What can hang from each mark
bivo: reros
kavus: reros
vanom: bivo
paluk: zusa
zusa: bivo gemuk
gemuk: reros vanom zeku
reros: bivo kavus
zanur: zusa
romonap: zusa

Known rows, with every way that one mark hangs from another
zanur{zusa{gemuk{vanom zeku}}}: [ 0.252 -0.297  2.343 -1.912  0.834  1.418  0.688 -1.847  0.973 -1.171
  2.181  0.313 -3.460  3.477 -0.903  2.885  0.794 -3.417  1.684  0.545
 -4.786  0.834 -1.438 -0.417]
zanur{zusa{gemuk}}: [ 1.186  0.280  2.068 -0.032  0.013  0.941 -0.767 -0.584  1.253 -1.583
  1.766  1.297 -2.233  3.051 -0.437  1.612  1.801 -1.085  2.625 -0.058
 -2.790 -0.554 -1.954 -1.171]
romonap{zusa{bivo{reros{kavus}} gemuk}}: [ 0.651 -0.391  2.295  0.823 -0.221 -1.675 -2.413 -0.736  0.265 -2.670
  3.230 -0.783 -2.727  3.537  2.511  1.152  2.454 -1.631  2.902 -0.733
 -1.941 -1.719 -1.626 -1.086]
zusa{gemuk{reros{kavus} vanom zeku}}: [ 0.203 -2.292  3.463 -1.900  1.218 -0.847  0.627 -0.796  0.173 -2.217
  4.824  0.514 -2.033  3.162 -0.731  3.027  0.617 -5.142  0.217  0.973
 -4.508  0.972  0.456 -0.869]
paluk{zusa}: [ 0.749 -1.236  1.453 -0.296 -0.734  0.048 -0.090 -0.321  1.049 -0.832
  1.375  1.128 -1.609  1.516 -1.371  1.631  2.425 -1.148  2.450 -0.219
 -3.032 -0.970 -1.023 -1.961]
kavus{reros}: [ 0.272 -2.348  3.260 -0.986 -1.315 -1.203 -0.846 -0.926 -0.203 -2.039
  3.079  1.018 -1.401  1.870 -2.632  1.379  2.174 -1.914  1.763  1.048
 -2.205 -0.134  0.117 -1.474]
romonap{zusa}: [ 1.138 -1.079  1.761 -0.657  0.021 -0.123 -1.419 -0.442  0.231 -0.781
  1.288  0.024 -1.559  2.530 -0.805  1.646  2.347 -0.608  1.827 -0.168
 -1.722  0.018 -1.200 -1.365]
vanom{bivo{reros}}: [-0.123 -0.853  2.196  0.080 -0.654 -1.115 -0.249 -2.852  0.408 -2.485
  2.744 -0.094 -2.169  3.172 -1.705  0.446  0.834 -1.636  1.382  1.356
 -3.676  0.172 -0.762 -2.435]
romonap{zusa{bivo gemuk}}: [ 0.678  0.454  1.116 -0.253 -0.642  0.328 -2.077  0.028  0.581 -2.948
  2.697 -0.218 -3.141  2.810  0.940  1.486  3.199 -0.915  2.584 -2.072
 -2.090 -0.384 -2.034 -0.705]
zanur{zusa}: [ 0.754 -0.889  2.225 -0.169  0.225  0.126 -0.475 -1.243  0.609 -0.515
  0.991  0.632 -1.724  2.273 -1.209  1.540  1.828 -0.540  2.333  0.945
 -3.165 -0.336 -1.272 -1.578]
romonap{zusa{gemuk{zeku}}}: [ 1.412  0.079  2.279 -1.340  0.439  1.163 -1.056 -0.919  1.138 -1.915
  1.805  0.474 -2.908  3.058 -0.432  1.989  1.514 -2.190  1.379 -0.382
 -1.920  0.871 -1.734 -0.577]
zanur{zusa{bivo gemuk{vanom zeku}}}: [-0.327  0.089  1.713 -1.775  0.467  1.028  0.185 -1.904  0.785 -2.295
  2.911 -0.608 -4.354  3.207  0.150  2.641  1.821 -3.147  2.292 -0.389
 -5.377  0.622 -1.830 -0.020]
vanom{bivo{reros{kavus}}}: [-0.068 -1.700  2.807  0.501 -0.296 -2.357 -0.412 -2.642 -0.513 -1.897
  3.722  0.208 -1.538  3.137 -1.262  0.408  0.837 -2.347  1.556  2.197
 -3.508 -0.316  0.054 -2.337]
bivo{reros}: [ 0.204 -1.681  2.791 -0.082 -0.472 -1.428 -1.109 -1.947  0.767 -1.739
  1.766 -0.159 -1.112  2.888 -0.745  0.695  1.324 -1.248  1.966  1.065
 -2.815 -0.914 -0.879 -2.176]
zanur{zusa{bivo}}: [ 0.053 -0.403  1.492  0.136 -0.172 -0.268 -1.091 -1.344  0.341 -1.744
  1.584 -0.331 -2.638  2.061 -0.123  1.302  2.830 -0.416  2.715 -0.018
 -3.824 -0.571 -1.706 -1.069]
gemuk{reros vanom{bivo} zeku}: [-0.459 -1.735  2.271 -2.044  0.972 -0.104  1.684 -2.597  0.036 -2.448
  4.122 -0.503 -2.880  2.858 -3.061  2.661  0.211 -4.401 -0.620  1.748
 -5.904  3.083  0.485 -1.865]
reros{bivo kavus}: [ 0.233 -2.798  3.024 -0.084  0.446 -3.142 -0.245 -1.383  0.053 -0.151
  3.992  0.530 -0.704  1.171 -1.284  0.445  1.436 -2.340  2.117  0.665
 -2.376 -0.728  0.258 -1.686]
zusa{bivo{reros{kavus}}}: [-0.659 -2.170  2.706  0.364 -0.676 -3.131 -1.664 -1.700 -0.281 -2.202
  3.249 -0.694 -1.551  2.342  0.899  0.337  2.246 -1.498  2.357  0.853
 -3.310 -1.706 -0.410 -1.584]
romonap{zusa{bivo{reros{kavus}}}}: [ 0.339 -1.784  2.236  0.540  0.008 -2.479 -2.315 -1.322 -0.336 -1.621
  2.491 -1.489 -2.007  2.858  1.754  0.936  2.712 -0.990  2.715  0.261
 -2.101 -1.552 -1.111 -1.576]
zusa{gemuk}: [ 0.555 -0.559  2.081 -0.580 -0.753  0.148 -0.996 -0.177  0.857 -2.458
  2.999  1.462 -1.684  2.800 -1.020  1.105  1.660 -1.667  1.684 -0.492
 -2.424 -0.444 -1.179 -1.015]

Rows
[ 0.545  0.674  2.170  0.726 -0.380 -0.264 -1.509 -1.755  1.589 -3.130
  2.185 -0.541 -3.184  3.494  1.690  1.048  2.242 -1.064  3.356 -0.338
 -3.622 -1.283 -2.496 -1.420]	zanur{zusa{bivo{reros} gemuk}}
[ 2.091 -1.474  3.037  0.353  1.586 -2.001 -0.927 -0.046  1.067 -1.638
  4.621  0.197 -1.187  2.531  0.651  1.758  1.781 -2.964  2.154 -0.596
 -1.340  0.122 -0.474 -2.145]	romonap{zusa{gemuk{reros{bivo kavus}}}}
[ 2.043 -0.181  2.995 -1.220  1.177  1.201 -0.941 -0.523  1.470 -2.791
  2.562 -0.014 -2.469  3.259 -0.342  2.608  1.418 -2.953  0.704 -0.281
 -2.181  1.604 -0.995 -1.324]	romonap{zusa{gemuk{reros zeku}}}
[-0.212 -3.761  3.130 -0.816  1.322 -3.302  0.696 -1.181  0.013 -0.792
  5.353 -0.227 -0.477  1.659 -1.141  1.999  1.297 -4.114  1.486  1.085
 -4.010  0.264  0.888 -2.148]	gemuk{reros{bivo kavus} vanom}
[ 1.266  0.364  2.344 -0.814  0.775  0.813 -1.206 -0.662  1.313 -3.774
  3.023 -0.894 -3.655  2.907  0.748  2.347  2.361 -2.550  1.068 -1.233
 -2.822  1.576 -1.322 -1.029]	romonap{zusa{bivo gemuk{reros zeku}}}
[-0.981 -1.500  2.474 -1.685  0.218 -0.784  1.075 -4.064  0.155 -1.971
  3.325 -0.822 -3.186  3.701 -2.181  1.651  0.067 -4.086  0.676  2.048
 -5.828  1.578 -0.269 -1.838]	gemuk{vanom{bivo{reros}} zeku}
[ 0.494 -0.640  1.886 -2.257  0.657  1.221 -0.229 -0.976  0.713 -1.337
  2.511 -0.150 -3.248  3.612 -0.408  2.925  1.139 -3.315  1.366 -0.478
 -3.479  1.158 -1.377 -0.388]	romonap{zusa{gemuk{vanom zeku}}}
[-0.182 -3.721  3.763 -1.811  2.010 -2.851  1.465 -2.267  0.189 -0.687
  5.281 -0.684 -1.414  1.663 -1.613  2.373  0.415 -5.209  0.676  1.765
 -4.559  1.353  1.174 -1.551]	gemuk{reros{bivo kavus} vanom zeku}
[ 0.732  0.415  1.744 -1.162 -0.046  0.888 -1.602 -1.063  0.945 -2.921
  2.476 -0.470 -3.954  2.736  0.579  1.892  2.468 -2.100  1.830 -1.311
 -2.546  0.712 -2.001 -0.166]	romonap{zusa{bivo gemuk{zeku}}}
[ 1.344 -0.879  3.609 -0.938  1.296 -0.657  0.449 -1.787  2.440 -2.855
  4.439  0.440 -1.969  2.003 -1.208  1.581  0.535 -4.134  0.965  0.090
 -3.078  1.543 -0.334 -1.803]	zusa{gemuk{reros{bivo} zeku}}
[-0.068  0.080  0.961 -1.896 -0.223  1.588  1.924 -1.790  1.226 -2.283
  3.555  0.913 -4.214  2.980 -1.934  2.720  1.021 -4.520  1.147 -0.214
 -5.676  1.168 -0.980 -1.319]	paluk{zusa{gemuk{vanom{bivo} zeku}}}
[ 0.342 -1.102  2.792  0.245 -0.112 -1.579 -1.332  0.421  0.236 -3.856
  5.084  0.596 -1.917  2.411  0.730  1.455  2.556 -2.646  1.391 -0.739
 -3.104 -0.515 -0.160 -1.340]	zusa{bivo gemuk{reros{kavus}}}
[ 0.036  0.539  1.609 -1.819  0.794  1.739  1.412 -2.774  0.674 -1.893
  3.169  0.362 -4.540  3.854 -1.727  2.624  0.328 -4.004  1.227  1.024
 -5.763  1.905 -1.258 -0.872]	zanur{zusa{gemuk{vanom{bivo} zeku}}}
[ 0.517 -0.160  2.659  1.151 -0.101 -1.408 -1.625 -1.517  0.677 -2.530
  2.963 -0.270 -2.774  3.409  2.269  1.004  2.084 -1.687  3.327  0.321
 -3.435 -2.034 -2.030 -1.190]	zanur{zusa{bivo{reros{kavus}} gemuk}}
[ 2.076 -0.582  2.513  0.008  1.172 -0.520 -0.889 -0.268  2.152 -2.329
  3.593 -0.085 -1.614  2.445  0.212  1.731  1.771 -2.466  2.108 -1.366
 -1.426  0.672 -1.151 -2.312]	romonap{zusa{gemuk{reros{bivo}}}}
[-0.281 -0.179  1.321 -2.149  0.221  0.789 -0.755 -1.129  0.338 -2.345
  3.195 -1.214 -4.379  3.117  0.475  2.695  2.188 -3.258  1.819 -1.392
 -3.951  0.917 -1.751  0.118]	romonap{zusa{bivo gemuk{vanom zeku}}}
[-0.029 -2.816  3.201 -2.034  1.614 -1.523  1.481 -2.542  1.255 -1.300
  4.126 -1.016 -1.702  1.806 -2.118  2.498  0.522 -4.601  0.711  0.939
 -4.744  2.002  0.518 -1.828]	gemuk{reros{bivo} vanom zeku}
[ 0.542  0.378  2.149 -0.237 -0.697  0.152 -0.538 -1.957  2.482 -3.440
  2.384 -0.476 -3.766  2.499  1.169  1.361  2.034 -2.745  2.522 -0.729
 -3.937 -0.949 -1.995 -1.467]	paluk{zusa{bivo{reros} gemuk{zeku}}}
[ 1.270 -1.874  4.161 -0.680  1.681 -1.855  0.221 -1.531  1.469 -2.190
  5.311  0.734 -1.493  2.008 -0.674  1.522  0.381 -4.573  0.920  0.640
 -2.966  0.884  0.451 -1.567]	zusa{gemuk{reros{bivo kavus} zeku}}
[ 0.505 -0.213  2.915 -1.034  0.321  0.216 -0.608 -1.007  1.376 -4.352
  3.956 -0.097 -3.054  2.511 -0.107  1.904  1.928 -3.146  0.748 -0.633
 -3.976  1.195 -0.730 -0.976]	zusa{bivo gemuk{reros zeku}}
[-0.151 -1.030  2.766  0.658 -0.735 -2.305 -1.868 -1.073  0.358 -3.245
  4.105 -0.021 -2.186  3.136  1.503  0.456  2.024 -2.229  2.583 -0.180
 -3.088 -2.011 -1.012 -1.152]	zusa{bivo{reros{kavus}} gemuk}
[ 0.865 -3.100  3.613  0.118  1.198 -3.191 -0.076 -0.972  0.443 -1.189
  4.684  0.244 -0.141  1.238 -1.112  1.145  1.564 -2.952  1.518  0.916
 -2.585  0.042  0.714 -2.431]	gemuk{reros{bivo kavus}}
[-0.400 -0.155  0.531 -1.216 -0.512  0.198 -1.341 -0.049  0.077 -2.414
  3.258 -0.829 -3.637  3.206  1.023  2.322  2.887 -2.192  2.537 -2.151
 -3.495 -0.261 -2.022 -0.540]	romonap{zusa{bivo gemuk{vanom}}}
[ 0.287 -0.810  1.838  0.249 -0.314 -1.134 -2.163 -1.675  0.546 -2.263
  1.582 -1.854 -2.455  2.828  1.215  0.809  2.827 -0.428  2.788 -0.505
 -2.398 -0.846 -1.837 -1.722]	romonap{zusa{bivo{reros}}}
[-0.168  0.008  2.367 -1.131 -0.402  0.230 -0.809 -1.430  0.907 -3.577
  3.446  0.171 -3.614  2.436 -0.349  1.156  1.923 -2.552  1.331 -0.910
 -3.701  0.439 -1.307 -0.215]	zusa{bivo gemuk{zeku}}
[-0.527 -2.588  2.903 -1.705  1.208 -1.234  1.522 -2.369 -0.840 -1.722
  4.980 -0.033 -2.422  2.769 -2.561  2.621  0.259 -4.924 -0.505  2.422
 -5.719  2.357  1.308 -1.691]	gemuk{reros{kavus} vanom{bivo} zeku}
[ 0.380 -1.088  3.463 -0.616  0.628 -1.198 -0.708 -0.771  0.431 -3.620
  4.875  0.182 -2.629  2.355  0.262  1.869  1.748 -3.667  0.606  0.101
 -3.681  0.657 -0.017 -0.730]	zusa{bivo gemuk{reros{kavus} zeku}}
[ 0.645 -0.923  1.533 -0.949 -0.058  0.508  0.729  0.702  1.788 -2.297
  3.237  0.840 -2.131  2.652 -0.466  3.387  2.052 -3.475  1.747 -0.967
 -4.427 -0.348 -0.768 -2.138]	paluk{zusa{gemuk{reros vanom}}}
[ 0.911  0.174  1.450  0.274 -0.585  0.229 -0.464  0.626  1.994 -3.885
  3.331  0.612 -2.709  2.059  0.736  2.047  3.356 -2.032  2.213 -1.881
 -3.574 -0.614 -1.306 -1.911]	paluk{zusa{bivo gemuk{reros}}}
[ 0.245 -1.743  2.337 -1.016  0.882 -1.288  0.535 -0.697  1.756 -2.492
  5.275  0.110 -1.592  2.324 -0.829  2.159  1.049 -4.059  1.761 -0.674
 -4.103  0.675 -0.460 -1.908]	zusa{gemuk{reros{bivo} vanom}}
[ 0.158  0.321  1.210 -2.161  0.447  1.452  0.381 -2.036  0.168 -2.120
  3.412 -0.125 -4.261  3.888 -1.438  2.765  0.836 -3.951  0.867 -0.203
 -4.394  2.269 -1.335 -0.675]	romonap{zusa{gemuk{vanom{bivo} zeku}}}
[ 0.357 -0.507  1.844  1.008 -0.930 -1.794 -1.063 -0.588  1.249 -2.832
  3.327  0.278 -2.782  2.566  2.082  1.071  2.680 -2.279  3.201 -0.829
 -3.208 -2.659 -1.451 -1.785]	paluk{zusa{bivo{reros{kavus}} gemuk}}
[-0.636 -0.490  0.820 -0.404 -1.133 -0.436 -0.319 -0.809  1.799 -3.108
  3.138 -0.667 -3.428  3.061  1.530  1.967  2.615 -2.872  3.262 -1.682
 -4.882 -1.866 -2.131 -1.703]	paluk{zusa{bivo{reros} gemuk{vanom}}}
[-0.988 -1.414  1.698 -2.497  0.043  0.086  1.419 -2.996 -0.356 -1.545
  3.568 -0.152 -3.342  2.806 -3.219  2.003  0.376 -3.956  0.267  1.556
 -5.630  2.286 -0.076 -1.118]	gemuk{vanom{bivo} zeku}
